In the rows, zero is written as 128.
Known rows, with every way that one mark hangs from another:
[fuzek [sakos [kelok kugan tabo]]]: [128 146 127 117 141 123 107 104 134 153 116 138 124 128 136  84 139 112
 133 100 136 177 121 169 148 160 132 109 156 111  92 184 105 141 193 120
 138 121]
[fuzek tabo]: [189 120 147  95 167 132 129 134 132 125 112 146 123 142 153  53 125  84
 120 138 178 164 140 179 158 140 119 145 160 113 109 159 117 121 143 171
 141 112]
[kugan [kelok sakos tabo] vudus]: [176 111 140 129 198 110 154 141 151 111 131 143 144 154 136  94 135  90
 138 115 176 192 163 184 203 137 100 152 132 133  73 201 139 155 160 147
 142 110]
[fuzek [tabo funav]]: [177 118 146  77 160 148 117 127 114 114  93 132 134 143 143  57 116  88
 119 158 162 165 151 187 138 154 125 161 169 130 121 174 114 113 144 157
 132 148]
[tabo [funav fuzif]]: [151 109 158 102 151 180 108 104  77 146 111 131 137 132 140  85 115  94
 127 124 128 151 151 187 135 132 133 142 155 142 122 166 134 120 166 160
 115 116]
[kugan kelok vudus]: [148 116 152 104 175 127 154 110 118 125 135 158 152 147 152  85 118  99
 118 129 176 193 170 191 186 147 121 163 141 125  93 193 126 141 152 174
 139  82]
[dudod [kugan kelok] sakos]: [193 119 157 118 184 142 120 110 118 165 133 151 159 127 146  73 128  75
 128 144 145 175 147 190 189 135 158 152 154 112 112 204 126 146 192 168
 154  65]
[tabo [funav fuzif sakos]]: [148 101 149  98 142 176  95 110  62 140 111 123 109 135 153  86 120 103
 123 116 143 130 139 196 122 124 148 143 156 156 116 175 138 127 164 166
 132 106]
[tabo funav]: [154 122 145  88 158 152 116 104 108 132 109 143 139 126 137  65 117  92
 141 141 142 159 141 182 132 133 136 152 160 147 122 178 129 112 155 158
 127 122]
[sakos kelok]: [162 111 140 120 148 135 116 112 118 147 123 167 100 113 140  62 131 105
 137 114 144 153 126 152 157 142 131 128 141 109 106 149 137 121 155 165
 138  83]
[dudod gamit kugan sakos]: [201 121 125 111 183 146  91 117 114 167 145 149 137 139 145  29 118  76
 143 137 130 139 138 175 148 134 141 147 156 108 105 181 118 147 177 164
 168  88]
[kugan [fuzek sakos tabo] kelok vudus]: [151 114 142 103 170 123 161 115 137 103 122 131 183 195 185  55 114  72
  54 170 196 188 172 202 187 162 110 190 176 107  92 205  85 150 139 155
 155 104]
[funav fuzif gamit sakos]: [158 124 163 113 156 165 102 140  65 136 126 148 118 156 159  88 108  81
 109  92 148 134 117 189 126 115 139 134 121 133 112 170 146 138 146 160
 143  55]
[gamit fuzek]: [171  99 142 109 189 149 110 118 121 164 117 152 126 125 146  56 135  84
 132 127 146 144 149 166 161 122 130 145 159 116 107 181 136 107 146 164
 129 116]
[gamit [funav fuzif] [fuzek sakos]]: [148 112 140 121 168 173  80 112  86 184 111 126 147 130 161  92 138  48
  86 101 127 131 132 190 149 115 130 141 177 121  82 167 117 142 166 132
 117 125]
[kelok kugan]: [150 150 154 121 160 138 122 113 121 156 122 154 127 125 142  75 123 107
 134 114 164 179 142 185 150 147 139 139 152 126 108 183 123 122 175 176
 133  97]
[vudus [tabo funav]]: [142 121 154 108 157 147 118  90 105 140 106 152 144 120 124  52 103 105
 144 142 141 125 143 189 136 138 121 132 175 137 132 189 110 102 165 156
 125 120]
[dudod [kugan fuzek kelok]]: [174 101 167 145 188 121 138 111 125 146 145 152 155 165 162  44 131  74
  99 163 163 171 160 180 195 126 146 178 165  92 115 209 129 139 161 174
 163  56]
[kelok [kugan fuzek] sakos tabo]: [181 130 137 166 184 117 125 134 160 150 121 126 132 160 141  61 135  75
 113 124 184 179 138 179 175 131 128 137 145 143  97 203 135 135 176 157
 141 102]
[tabo [funav sakos]]: [157 113 139  79 145 146 100 110  88 125  99 134 104 128 147  66 121 103
 142 134 152 140 128 190 123 132 152 146 156 155 113 186 132 119 154 168
 141 113]
[fuzif [kelok [kugan vudus]]]: [124 157 139 102 154 143 166 128 120 144 136 143  97 152 149  87 128 127
 107 100 159 186 159 181 170 163 113 164 135 128  84 166  99 138 140 179
 142 108]
[funav [fuzif vudus] sakos]: [165 106 134 120 166 153  95 132  77 153 142 147  78 139 144 103 136  94
 133 109 150 118 139 181 131  99 135 135 149 133 102 147 134 127 153 192
 117  95]
[kugan vudus]: [157 110 134  97 161 124 153 121 114 118 127 152 125 138 158  66 120 102
 122 116 169 161 150 185 170 132 108 150 141 117 100 164 119 138 136 175
 141  95]
[sakos [kelok [tabo funav]]]: [159 111 122  97 150 135 108 106 121 135 102 130 114 127 118  75 137 109
 153 118 124 153 125 159 136 154 121 107 136 132 106 168 133 121 164 134
 127 130]
[fuzek [sakos kelok] [tabo [funav gamit]]]: [145 143 140  71 138 154 102 139 102  99  98 144 145 150 148  49  97  75
 101 151 120 166 131 176 116 174 123 163 159 109 119 177 102 131 136 107
 136 137]
[kugan [fuzek sakos] kelok]: [137 129 166 118 171 135 128  92 134 145 131 150 196 153 165  62 115  68
  97 166 175 181 136 189 173 131 141 172 175 124 108 215 104 137 171 151
 147  74]
[fuzif kelok vudus]: [154 145 143 100 173 146 127 134 124 160 150 164  86 133 122  93 137  95
 151 131 137 150 130 154 149 113 110 164 147 127  95 138 107 116 120 182
 124 120]
[vudus [tabo [funav gamit sakos]]]: [139 139 160 100 154 146 106 117  82 123 105 157 131 144 130  52  81  96
 129 132 139 104 117 198 105 135 134 133 148 150 130 201 121 114 149 150
 144  91]
[fuzek sakos [tabo funav]]: [153 128 142  63 146 150 112 119 117 110  96 128 156 144 154  56 116  79
 115 162 151 166 143 196 130 150 127 167 195 127 118 187  89 122 148 132
 134 158]
[funav [fuzif [kelok kugan tabo]] sakos]: [135 144 152 121 150 164 113 124  99 169 124 110  83 164 139 119 154 122
 125  66 149 156 116 184 148 143 135 115 128 144  75 168 120 139 174 168
 148 106]
[kugan [fuzek tabo] kelok]: [188 115 163 123 183 134 140 114 142 130 118 139 166 179 157  55 121  70
  82 173 204 184 152 186 183 156 127 166 165 117 105 195 118 122 151 175
 146  79]

Rows:
[131 126 121 125 144 126 146 117 113 136 130 155  88 131 149  69 121 133
 107  98 152 178 162 171 165 177 128 136 133 109  92 166 123 144 163 175
 138  93]	[sakos [kelok [kugan vudus]]]
[161 107 123  98 170 153  87 126  78 142 115 114  93 156 126 114 138  93
 148 111 131 116 135 194 110 110 124 117 146 157 100 171 129 129 158 157
 108 144]	[kelok [tabo [funav [fuzif vudus] sakos]]]
[148 126 159  93 167 147 126 104 131 114 102 121 198 176 162  49 110  64
  77 199 173 188 157 200 151 164 138 189 196 134 114 223  91 132 161 138
 143 131]	[kugan [fuzek sakos [tabo funav]] kelok]
[158 107 132 121 140 131 124 119 138 126 114 135 131 155 170  28 129  77
  70 157 166 155 129 164 160 158 127 154 177  93 106 165  96 127 147 150
 155 100]	[kugan [fuzek [sakos kelok] tabo]]
[136 136 178 123 160 180 111 112  70 141 109 151 166 148 124  74  77  83
 114 119 113 119 145 200 123 133 111 132 148 136 140 185 122 114 160 140
 118  98]	[vudus [tabo [funav fuzif gamit]]]
[174 106 130  89 161 169  93 145  72 122 112 116  77 158 140  86 130  90
 112 144 147 122 160 200 113 133 128 154 175 144 112 159 121 118 141 175
 114 149]	[fuzek [tabo [funav [fuzif vudus] sakos]]]
[154 120 150 123 177 189 102 126  90 198 119 121 104 141 138 101 149  70
  92  88 121 132 131 165 169 122 116 144 149 130  68 136 126 130 142 160
 120 121]	[gamit [funav [fuzif kelok]] fuzek]
[153 133 142  99 165 172  85 149  49 132 129 141 101 160 132 102 101  79
 125 125 121 121 136 194  94 111 134 155 139 157 119 169 137 126 135 159
 110 111]	[tabo [funav [fuzif vudus] gamit sakos]]
[129 149 128  91 130 155 104 119 115 123  96 125 121 132 149  55 122 110
 101 148 134 184 154 187 126 195 144 155 193 115 107 184  90 124 173 127
 129 157]	[fuzek [sakos [kelok kugan]] [tabo funav]]
[146 128 123 134 152 132 114  98 131 153  97 117 117 157 126  58 127 109
 105 129 151 169 138 171 137 175 142 114 144 144 107 198 126 129 183 150
 127 116]	[sakos [kelok [kugan fuzek] [tabo funav]]]
[148 144 131 113 159 139 176 136 140 127 126 120 105 196 166  53 128 105
  51 132 193 186 165 184 177 181 111 178 151 118  85 171  82 136 119 190
 160 113]	[fuzif [kelok [kugan [fuzek tabo] vudus]]]
[162 132 141 115 150 153 100 131  96 167 112 103  77 158 139 125 157  86
 116  62 155 125  90 178 148 118 122 106 126 150  57 136 124 149 157 155
 143  92]	[gamit [funav [fuzif [kelok tabo]] sakos]]
[159 132 133 139 167 122 150 145 129 120 135 148 102 134 154  68 125 103
 115 108 169 188 177 189 181 149 124 171 149 130  89 187 133 145 162 172
 137 110]	[kelok [kugan vudus] sakos]
[145 121 128 103 147 119 107 107 138 138 116 143 131 124 144  78 142  96
 142 105 135 154 106 156 153 141 118 109 147 101  94 168 112 136 170 119
 145 116]	[fuzek [sakos [kelok tabo]]]
[186 111 130 132 186 154  98 150 110 137 125 126 109 141 110 107 137  70
 158 119 118 143 157 179 142 106 102 142 150 156 103 170 140 127 161 139
  96 165]	[kelok sakos [tabo [funav [fuzif vudus]]]]
[142 147 168 105 161 149 120 114  98 132 108 166 164 144 118  52  77  84
 135 139 127 126 131 194 120 139 114 136 152 137 139 193 118 107 149 139
 129 104]	[vudus [tabo [funav gamit]]]
[195  92 105 112 161 134  74 144 106 152  93 125  48 141 154  54 155  77
  81 115 167 118 122 167 149 159 146 129 156 108  67 148 137 129 138 158
 142 121]	[gamit [funav [sakos kelok]] [fuzek tabo]]
[109 131 123 126 139 134 141  97  99 137 112 150 101 130 120  57 103 143
 106 119 128 143 175 189 145 193 124 129 161 120 110 185 108 123 173 165
 130 125]	[sakos [kelok [kugan [vudus [tabo funav]]]]]
[148 117 151  98 183 158  90 122  83 142  92 146 126 148 130  42  93  89
 119 135 128  93 136 194 111 132 136 142 158 140 125 217 130 105 139 142
 138 123]	[vudus [tabo [funav [gamit fuzek] sakos]]]
[177 143 155  73 165 154 116 149 107 105 100 141 150 166 141  50  93  69
 108 150 150 167 136 188 124 156 119 165 146 132 124 178 121 121 125 139
 134 122]	[fuzek [tabo [funav gamit]]]
[120 100 126 143 141 115 154  89 130 135 127 158 137 147 165  31 105 104
  74 135 152 119 145 178 168 152 112 137 169  91 103 179  84 133 150 156
 156  83]	[kugan [fuzek [sakos kelok]] [vudus tabo]]
[167 126 147  83 185 158 101 153 125 129 107 143 164 158 165  45 112  51
  90 145 141 151 142 178 142 138 114 169 167 100 106 195 100 127 123 117
 142 140]	[funav [gamit [fuzek sakos tabo]]]
[170 112 144  96 188 152  92 143  93 145 116 157 114 149 153  58 116  75
 117 117 149 129 123 175 132 114 144 145 130 129 103 193 144 124 131 154
 149  90]	[funav [gamit fuzek] sakos]
[113 129 127 107 143 129 133 100  87 121 105 138  99 146 139  62 100 139
 108 118 159 129 169 223 130 169 135 139 167 150 109 211 103 127 166 177
 139 123]	[kelok [kugan [vudus [tabo [funav sakos]]]]]
[165 120 130 104 179 160 101 124  94 149 124 121 121 149 115 115 131  84
 150 118 119 136 150 186 126 117 105 118 149 146 110 163 126 124 158 149
  94 151]	[kelok [tabo [funav [fuzif vudus]]]]
[152 121 169 122 156 195 124 135  96 142 124 125 109 132 130  88 130  93
 132 116 113 160 153 176 162 131 124 180 156 158  98 156 133 125 151 152
 128 133]	[tabo [funav [fuzif [kelok sakos]]]]
[153 131 123  96 131 144  96 127  94 124  90 122  67 144 145  59 130 128
 108 141 157 162 144 185 122 197 156 141 166 131 102 178 123 117 167 162
 139 131]	[fuzek [tabo [funav [sakos [kelok kugan]]]]]
[166 164 133 140 190 131 124 166 158 159 146 139  75 142 105 106 156 100
 158 106 142 173 138 161 163 127 104 155 141 141  75 168 114 128 149 153
 121 152]	[fuzif [kelok kugan sakos tabo] vudus]
[208 108 121 129 186 139 101 110 123 173 145 139 146 169 160   7 110  61
 103 153 147 134 138 174 153 127 147 156 158 112 110 194 114 146 170 171
 170  67]	[dudod gamit [kugan fuzek] sakos]
[107 135 114 114 133 126 136 111 112 133 129 151 114 128 161  69 127 119
 100 104 142 180 154 179 157 175 131 145 158 105  94 173  98 151 165 149
 140 111]	[fuzek [sakos [kelok [kugan vudus]]]]
[154 121 144 108 168 173 102 121  76 151 132 141 116 137 127 103 122  85
 141 135 116 140 161 184 125 119 120 151 161 148 119 156 126 118 152 171
  93 133]	[tabo [funav [fuzif vudus]]]
[186 103 114 103 168 131 143 128 110 140 132 142 122 134 164  54 125  90
 112 117 145 145 156 189 181 129 140 146 141 106 111 177 117 160 157 177
 161  81]	[dudod [kugan vudus] sakos]
[188 120 162 136 201 122 124 131 155 135 125 146 150 138 124  95 141  76
 161 125 168 192 140 177 193 125 118 144 142 134  83 202 150 136 179 142
 136 106]	[kugan [kelok sakos tabo]]
